Each row comes from the steps of one path. Every step used is in the known rows, and no mark comes twice. Write the path behind each row, first mark first.
In the rows, 128 means zero.
Known rows
J, U, K, P, M: [ 87 120 132 157  96 122 132  97 126 141 225 118 183 130 152 149 103 162
 146 135 127 137 124 141  84 123 128 140 105 142 158 184  61 130 107 120
  76 156 127 159 113 143  94  86]
P, M, F, K, A, J: [103 116 155 119  84 184  88 138  93 162 147  98 106 131 115 121 136 135
 147 112 125 151 149 107 107 130 154 133 122 208 169 136  62 157  86 120
  93 123 216 137 122 146 157 132]
P, M, F, K: [106 121 129 133 133 147  92 142  79 142 168 131  64 125 121 150 140 127
 141 121 127 135 132 113 130 119 145 105 131 158 141 162  76 138 101 111
 123 106 175 109 128 157 134 123]
A, K, P, M, F: [140 109 130 123 113 120 116 100 131 115 156 127 151 120 132 179 121 111
 140 150 109 128 128 112 105 104 134 168 121 122 191 195  82 140 142 122
  95 132 202 117 137 158 139 139]
U, J, Q, K, C, S: [141 127 114 128 128 155 135 125 162 130 102 100 148 132 137  51 139 123
 143 109 132 113 121 101  90 139 122 112 145 204  94 113 216  95 108 118
 152 130  52 106 143 104 118 141]
J, U, K: [ 89 134 117 142 131 127 129 100 152 129 185 119 174 135 126 115 117 161
 122 127 133 106 132 148  82 137 123 113 120 120 112 134 125 124 124 126
 101 131 116 172 109 148 108 100]
W, J, U: [131 155 126 144 101 128 121 105 163 112 157 134 135 124 121  97 128 140
 123 134 134 123 143 158 122 135 103 127 134  87 109 141  88  98 120 132
 117 118 123 148  97 140 117  95]
K, Q: [142 144 131 116 139  87 144 127 148 102 116 136 104 107 139 149  91 161
 122 136 127 109 147 127 127 131 138 152 121 108 115 104 172 140 160 150
 101 132 108 110 136 130 145 115]
A, K, P, M: [151  96 138 121 103 115 139 113 137 112 149 128 159 117 147 184 101 129
 149 167 116 144 110 116 131 102 140 171 102 101 172 170  89 134 141 136
 105 133 185 125 124 155 123 123]
U, K, C: [102  97 104 119 157 149 136 107 130 111 136 111 175 119 119 143 103 167
 124 139 135 121 128 114  85 135 128 143 119 128 120  94 169 120 102 125
  89 129  97 142 122 166 118 102]
N, W, J, Q: [171 164 141 128 110 183 150  75 143 107 126 124 104 104 122  55 138 125
 156 149 158 150 129 159 147 122 106 132 123  65  94 128 145  85 125 125
 134 123  83 141 115 115 105 101]
J, F, M: [170 129 130 124 138  76 142 124 109 124 117 120  97 146 122 131 138 100
 119 106 124 102 130 133 148 134 124 103 130 162 144 125  76 129 150 132
 128 137 152 121 148 129 130 148]
Q, J, F, M: [151 133 130 120 134 101 115 142 111 144 101 127  79 157 113 121 133  70
 122 116 116 116 120 137 142 148 122 100 138 137 137 140  71 124 146 138
 106 154 157  92 142 103 141 137]
Q, K, A: [115 151 147 121 115 108 151 147 131 124 149 118 177 144 126 107 128 146
 109 107 110 126 142 146 138 129 146 126 137 151 153 128 131 146 143 138
 130 113 148 141 127 113 129 135]
K, P, M, F, J: [102 150 116 137 117 110  66 140  86 147 148 126 138 114 148 192 121 116
 130 123 122 138 137 123 147 109 131 166 130 141 157 186  73 128 118 109
  86 155 176 143 141 135 132 153]
J, Q, K: [140 160 134 132 135 148 146 124 147 120 156 122 141 139 138  75 134 125
 132 114 124 115 122 142 135 126 126 114 130 108 110 143 170 105 144 131
 138 124  92 146 135  97 119 130]
A, K, W: [175  83 133 114 142 132 150 118 160  90 111 129 138 120 122 127  93 169
 143 150 123 126 100 130 130 113 143 157 115  51 123 138 200 148 170 137
 132 114 172 132 124 142 153 136]
M, F: [123 143 106 124 151 107 116 114 126 110 134 105 114 113 124 137 129 107
 112 117 120  92 153 133 123 122 129 138 143 135 130 130 133 132 146 126
  94 114 180 125 137 145 144 139]
J, F: [153 131 128 125 133  72 149 119 122 114 118  83 122 131 125 145 136  86
 114 119 116 109 137 131 134 116 122 131 129 140 130 110  96 125 157 153
 150 127 155 132 127 127 132 135]
M, P: [123 108 111 128 157 113 147 143 144  91 114 136 144 103 151 155 123 121
 112 147 121 113 135 135 164 117 145 140 111 120 133  94 147 142 140 135
 117 107 121 128 133 150 103 141]
K, W, J: [166 115 124 137 129 145 147 131 134  98 127 128 109 104 117  93  96 173
 141 140 133 144 119 159 152 122 121 145 130  56 109 146 173 115 122 133
 122 120 125 124 110 122 134 109]
A, K, U, J, W: [122 101 129 117 118 136 132 115 167 109 118 132 139 122 149 177 139 169
 113 136 116 127  96 122 116 130 131 134 127  56 117 121 195 160 153 114
 129 121 127 106 125 131 138 119]
N, W, J, U, K, Q: [118 149 146 129 102 163 148  64 165 117 162 175 161 120 109  79 107 182
 147 152 159 146 145 152  66 149 110 109 122  84 107 137 154 117 124 120
 142 141  39 129 106 126 106  67]
J, Q: [147 156 124 134 136 136 136 109 146 111 140  94 108 116 141  96 130 130
 135 127 134 108 126 143 135 124 123 142 118 107  98 123 155 101 139 138
  87 125 118 153 128 135 127 127]
Q, K, W, J, F: [178 111 143 137 117 133 161 137 120 113 129 130 160 149 100  71 122 126
 134 113 115 155 118 148 128 121 112 107 146  87 138 169 146 114 141 140
 200 124 113 112 117  76 132 131]
C, S: [143 147 101 123 129  65 149 157 150 117  87 102 122 106 136 112 121 100
 123 132 121  81 127 126 139 125 130 138 131 156 109 106 139 120 131 141
 121 122 182 108 130 146 134 137]
N, W: [150 133 130 104 139 110 168  95 129 105 119 116 109 103 142 123 111 125
 138 143 142 117 131 141 163 114 141 150 118  99 108  92 142 150 155 137
 145 122 136 142 127 127 124 112]
F, M, P, K, A: [104 117 134 136 139  96 149 156 141 149 124 172 142 134 146 128 139 146
 122 136 130 112 136 131 167 133 149 129 113 192 162 110 108 163 107 119
 103 108 106 158 143 148 112 145]
P, K: [113 124 106 129 154  84 148 128 153 143 145 139 110 115 143 149 112 119
 125 145 132 113 123 119 143 111 131 159 123 134 103  98 133 125 135 151
 150 114 133 178 120 130 129 108]
Q, K, C: [130 113 119 110 152 129 149 129 135 109 131 122 174 134 125 126 108 128
 116 122 123 121 138 113 126 123 132 137 135 129 128 102 163 131 127 133
 148 118 100 131 131 126 133 113]
P, M, F: [127 126 114 135 140  98 114 125 107 116 163 109  59 110 134 148 124 103
 134 126 119 120 139 132 138 115 135 137 128 159 147 161 105 126 108 131
  81 121 154 134 134 146 137 120]
N, W, J, F, K, C: [154 112 154 104 106 184 153  90  92 131  92 126 152 139  87 112 158 118
 143 139 153 175 142 101 117 126 107 108 134 113 120  86  77 115 111 114
 227 105 113  85 111 141 115  93]
F, M: [154 135 117 121 148 107 135 133 123 115 123 140  78 123 133 125 110 144
 127 121 134  94 122 141 170 137 134 123 130 137 126 126 121 140 137 121
  85 131 149 126 148 146 132 131]
M, F, K, Q, J: [ 96 150 134 113 139 172  79 146 119 145 108 161  77 132 101 133 122 132
 124 125 122 122 155 109  85 151 135 113 148 112 119 136 126 147 151 125
 105 128 154  49 138 123 169 124]
W, J, F, M, P, K: [141 102 117 145 134 101 144 138 137 144 106 193 125 139 119 119 157  84
 121 148 132 135 125 127 155 130 104  97 125 153 148 126  78 108  98 127
 182 118  74 131 130 125  97 141]
S, C: [125 122 121 113 147 116 158 108 118 117 124  84 113 121 128 144 109 168
 131 123 128  94  96 120 140 118 137 126 140 102 112  92 126 117 140 145
  80 114 173 104 120 132 131 141]
W, J, F, K: [143 135 137 132 102 150 123 133  97 135 115 133 129 141  95 118 162 122
 121 127 129 154 130 123 122 129 108  89 140 107 124 128  52 102 119 131
 203 110 163  92 106 135 116 121]
K, A, J, U: [120 146 159 120  79 130 123 106 171 142 144  74 182 134 133 102 118 138
 124 113 127 120 158 136 101 142 137 168 115 171 144  98  88 157 134 142
  81 134 175 183 102 130 147 110]
J, W: [121 143 107 126 141 123 164 148 104 113 147 111 128 112 158 154 129 130
 120 121 130 117 110 129 145 122 122 140 127  73  94 124 142 138 134 122
 111 135 119 134 130 129 123 111]
W, J: [148 143 111 130 120 129 126 124 140 101 125 132 115 105 118 113 119 130
 119 147 129 134 135 151 149 127 114 134 135  88 111 125 119  97 118 140
 119 119 133 127 105 133 118 112]
K, F, J: [116 161 126 127 128  77 100 151  99 130  96 113 105 122 119 188 118 116
 111 132 135 148 116 135 150 126 127 142 133 128 110  88 171 122 123 144
 121 140 156 155 115 137 147 154]
P, K, Q, J, F, M: [132 131 141 121 135  80 128 141 148 176 101 180  65 159 116 128 120  84
 129 132 126 121 126 109 122 151 115 122 131 150 127 130 107 131 152 153
 130 158  86 101 148  87 158 114]

Which path is each row?
[101 161 107 127 137 133 113 177  95 133 121 133 130 121 155 169 141 132
 109 118 139 136 102 122 163 128 124 133 130  50  76 126 147 129 119 112
 131 149 119 161 131 130 127 137] -> F, J, W
[ 95 103 128 144 134 168 116 123 155 141 169 124 141 142 119  81  85 168
 142 130 128 134 107 161  79 151 130 125 121  72 106 164 171 138 132 128
  75 151 111 144 108 107 134  91] -> Q, J, U, K, W
[ 94 173  99 129 147 144  85 164  84 136 126 129 131 124 139 159 158 118
 101 105 135 120 123 117 135 129 114 129 149  67  92 148 129 128 118  91
 121 141 144 149 142 135 139 155] -> M, F, J, W
[148  78 145 136 137 151 122 125  93 137 119 105  88 138 124 119 130 184
 144 102 130 152 113 117 120 125 149  96 137 152 111 130 145 160 158 125
 209 123 133 100 126 105 130 149] -> U, J, F, K, W
[145  99 116 141 138 130 151 131 151 134 138 154 107 111 121  99  98 164
 152 154 140 151 109 139 150 115 119 160 129  68  98 139 168 112 117 144
 152 112 111 154 103 112 135  94] -> P, K, W, J
[135 107 125 129 146 118 126 160 125 129  86 151 104 149 128 130 146  55
 116 131 112 123 128 140 156 144 131  90 124 143 158 134  84 138 134 131
 112 141 124  89 150 112 115 160] -> Q, J, F, M, P
[142 166 146 136 121 124 162 115 120 122 149 107 136 142 119 114 127  93
 132 118 127 136 119 145 112 127 118 122 132 155 130 120 195 109 137 148
 132 129  96 142 126 101 137 132] -> J, Q, K, F
[114 184 115 138 144 158  56 124 125 137 120 112 111 126 127 107 160 114
 120 108 137 113 136 132 126 130 115 130 139 104  98 155 153  92 128 106
  93 132 138 164 140 135 143 166] -> M, F, J, Q
[ 68 133 105 144 122 146  61 135  84 155 171 135 163 120 130 181 122 147
 126 127 126 150 125 126 105 119 132 138 123 139 158 199  89 120  90  97
  82 164 160 149 135 137 114 149] -> U, K, P, M, F, J
[129 125 138 123 126 122 132 133  95 137 120 111 129 146 112 149 148 117
 116 113 123 124 133 112 121 124 131 102 131 136 127 110  67 138 150 135
 196 113 186 107 123 140 130 137] -> J, F, K
[137 135 120 139 141 156 110  97 148 112 139  90  75 110 153  97 132 154
 141 120 139 127 121 139 123 129 132 129 128 143  86 121 184 103 138 130
 103 135  79 151 130 113 114 135] -> U, J, Q
[ 80  77 112 139 149  94 126 124 196 134 116 164 113 104 161 183 127 153
 109 154 118 120 133 128 156 119 148 146 117 154 134  81 187 161 133 137
 144  96  89 144 121 122 114 126] -> M, P, K, U, J
[151 175 144 144  99 153 148 113 127 116 141 132 134 139  98  80 137  93
 138 131 131 162 118 161 113 134  97 106 142 123 133 137 179  78 106 143
 136 125  78 126 105  96 125 125] -> W, J, Q, K, F
[133 141 134 125 127  80 161 136 110 118 139 127 145 136 116 151 108  96
 120 123 118 134 121 145 130 124 132 121 139 158 147 103 178 142 140 158
 151 127 139 132 121 106 143 132] -> Q, K, F
[104  87  92 127 155  76 172 162 179 136  69 141 178 109 146 135 130  80
 125 164 131  93 134  82 129 118 129 157 116 189 121  60 168 129  88 130
 158 100  84 122 133 162 117 123] -> M, P, K, C, S
[194 111 145 134 120 139 155 143 107 124 130 168 128 162  95  54 123 137
 142 101 125 144 109 153 149 137 114  83 151 113 150 188 123 123 139 117
 184 136 102  94 139  79 133 141] -> Q, K, W, J, F, M
[140 115 143 120 139 110 129 156 137 120  74 177  99 145 129 132 126  81
 118 136 115 122 144 130 138 154 128  95 124 140 162 122 123 144 153 135
 108 153  66  57 161 107 134 148] -> K, Q, J, F, M, P
[ 88 116 126 128 131 158  72 114 127 140 129 123  89 123 118 162 147 190
 111 107 119 105 151 124 109 134 145 107 152 155 137 118 130 168 143 105
 126  98 190  84 130 140 151 139] -> M, F, K, U, J
[109 129 105 115 132 143 113 147 109 140  77 103 154 128  99 118 145 118
 126 115 131  85 147  78  80 135 124 122 153 187 125 105 118 131 100  99
 139  97 192  62 143 179 153 136] -> M, F, K, C, S
[101 205 148 137 117 165  71 143 121 150 141 121 175 159 116  69 181 132
 109  82 121 127 147 140 112 140 126 111 149 139 138 175 146 109 126  99
 108 126 129 163 143 105 141 181] -> M, F, J, Q, K, A
[141  79 122 120 137 119 148 134 156 159  84 154 134 139 139 128 137  61
 136 141 131 123 127 102 147 132 133 133 106 194 156  86  97 155 126 140
 175 139 108 169 143 113 123 157] -> A, J, F, M, P, K
[127 137 135 139 126 139 107  89 182 115 133  92  81 111 149 127 136 178
 123 119 123 108 132 150 129 131 132 138 125 124 109 112 191 121 145 129
  79 117  97 127 126 108 136 122] -> K, U, J, Q
[112 168 130 145 135 157  59 151 112 155 170 140  97 148 133  89 160  99
 137 103 124 144 121 131 140 123 125  95 134 133 121 210 140  86  91 102
 121 139  98 173 144 102 130 155] -> P, M, F, J, Q, K
[174 113 140 127 117 136 165 105 118 106  82 172 123 126 114  92 157  87
 136 144 144 142 139 151 173 128 117  89 126 129 153 121  87 132 127 111
 182 123  79 101 140 123  85 141] -> N, W, J, F, M, P
[ 79 118 132 129 119 168 119 143 110 138 136 135 106 125 151 181 147 210
 119 110 130 128 108 118 136 136 138 107 137  93  99 105 150 170 136 100
 148 116 125  86 124 126 127 108] -> F, K, U, J, W
[132 112 156 134  92 122 142 135  67 157 161 109 141 140 139 189 138 114
 141 124 120 156 127 106 128 106 137 128 114 165 169 163   4 139 137 133
 167 137 185  92 129 135 113 125] -> J, F, K, P, M
[110 126 119 120 149 120 135 117 143 107 137 140 149 114 129 139  90 185
 120 141 132 116 133 129  85 139 138 126 116 116 113 117 190 132 137 138
  97 143  87 115 134 137 130 107] -> U, K, Q
[103 147 130 154  89 128 130  88 125 125 169 128 166 133  85 122 118 138
 125 142 141 151 123 164  62 147  94 104 130 130 134 126 140 101  77 137
 101 134 101 155  80 145 114  88] -> W, J, U, K, F
[107 121 145 131 113 171 142 120 188 158 114 113 181 120 156  87 145 109
 140 145 134 139 144 117 122 124 141 178  93 172 138  87 156 131 104 142
 109 123  92 200 120 121 120 136] -> M, P, K, A, J, Q
[153  93 125 100 142 132 141 100 168  93  99 115 168 126 115 153 114 139
 126 158 126 126 125  98 106 120 131 165 120  85 129  93 166 125 138 132
 118 108 144 125 124 176 145 116] -> A, K, C
[111 159 132 124 130  94 108 164  99 139 111 147 144 143 118 160 119 102
 111 119 126 149 111 139 146 129 129 119 143 141 124 109 183 128 125 141
 165 142 135 158 120 102 144 161] -> Q, K, F, J
[ 93 154 128 149 118 103  44 134 121 154 175 129  90 135 135 138 147 108
 127 109 129 127 143 134 133 127 121 120 131 143 126 181  82 115  96 104
  97 136 143 182 123 148 136 127] -> P, M, F, J, U
[163 112 120 130 139  97 117 108 110 128 115 116  63 138 130 124 136 128
 125 100 128 118 122 133 138 140 131  91 142 198 132 126 106 134 145 125
 139 145 112 119 149 110 119 154] -> U, J, F, M
[ 96 128 104 132 124 136 142 111 124 122 157 116 213 111 139 168  97 168
 122 140 125 122 127 134  95 120 137 160 119 117 145 139 111 138 148 127
  90 147 161 131 126 138 102 121] -> U, K, P
[139 106 111 129 161 113 138 147 133 102 110 163 114 116 147 132 124 132
 124 136 129 101 128 142 178 131 148 111 116 145 145 114 128 153 129 112
  98 122 113 119 153 154 106 155] -> F, M, P
[162 129 145 140 143 166 158 128 141 114 157 119 138 139 137  58 108 162
 150 106 127 129 106 148 137 121 135 129 124  91 106 170 214 123 153 129
 139 130  88 142 138  84 138 134] -> J, Q, K, W
[122  93 147 141  93 135 115 120  71 158 162 105 108 135 147 181 141 140
 147 113 122 171 121 102 123 112 143 117 125 207 162 161  31 143 129 127
 182 145 151  93 127 116 100 137] -> U, J, F, K, P, M
[133 121 128 135 109 102 145 129 112 125 170 107 121 105 163 180  96 130
 142 143 120 137 124 130 155 102 140 174 110 135 159 158  67 132 132 141
  88 145 161 127 127 130 113 110] -> K, P, M
[144 126 126 124  91 138 136 149 111 140  57 113 170 142  82 100 165  93
 128 126 133 138 138  84  89 137  96 101 148 158 120  95  77  88  74 118
 204 107 150  49 115 161 129 119] -> W, J, F, K, C, S
[118 119 135 111 107 123 138 126 164 167 123 111 158 120 136 120 112 125
 130 138 131 137 140 112 124 127 144 190 113 174 132  77 116 152 122 160
 118 128 163 193 107 120 152 116] -> P, K, A, J
[130  71 120 130 163  89 161 130 133 149  96 154 154 148 131 147 147  85
 122 136 134 122 133  90 134 126 120 130 116 193 157  84 105 142 108 121
 160 116  59 134 150 151 115 131] -> J, F, M, P, K, C
[167  91 130 114 127 133 140 133 134 123  74 126 135 133 133 121 134  71
 127 126 124 120 137 119 147 135 138 117 110 179 163  94  97 159 138 133
 144 145 137 132 150 123 125 171] -> A, J, F, M, P
[119 155 130 120 143 177  92 144 141 139 118 131 175 150 128  92 143 136
 124 112 138 141 121 112 127 131 119 131 133  99  92 129 191  89 109 109
 147 137  59 165 137 117 131 142] -> F, J, Q, K, C
[140 149 179 119  70 162 154 105  87 141 111 122 156 147  88  96 176 139
 133 124 140 174 147 133 126 129 124  98 136 142 149 115  41 132 122 120
 212 103 166  95 104 128 112 115] -> N, W, J, F, K, A
[105 140 143 109 130 166 101 159 125 143 108 167  84 132 120 142 104 148
 130 140 128 137 132 113 121 148 142 117 131  89 102 119 135 142 149 144
 123 137 138  62 130 119 155 110] -> F, K, Q, J
[ 94 152 113 139 135 135  81 175  61 143 157 132  81 123 151 165 154 103
 123 112 131 142 110 118 152 122 122 122 132  94 107 181 119 122  81  96
 103 146 121 151 141 134 133 137] -> P, M, F, J, W
[160 122 142 103 136 110 140 109 180  90  99 157 134 120 124 150 101 160
 127 158 123 121 127 111 103 127 137 153 117  75 129 116 188 136 174 148
 126 123 130 102 135 154 159 131] -> A, K, Q
[103 142 112 125 138 152 140 167 113 129 125 125 106 124 149 138 125  88
 118 131 123 127 105 134 140 137 121 131 132  48  88 131 135 131 132 131
  93 152 121 112 124 104 130 104] -> Q, J, W
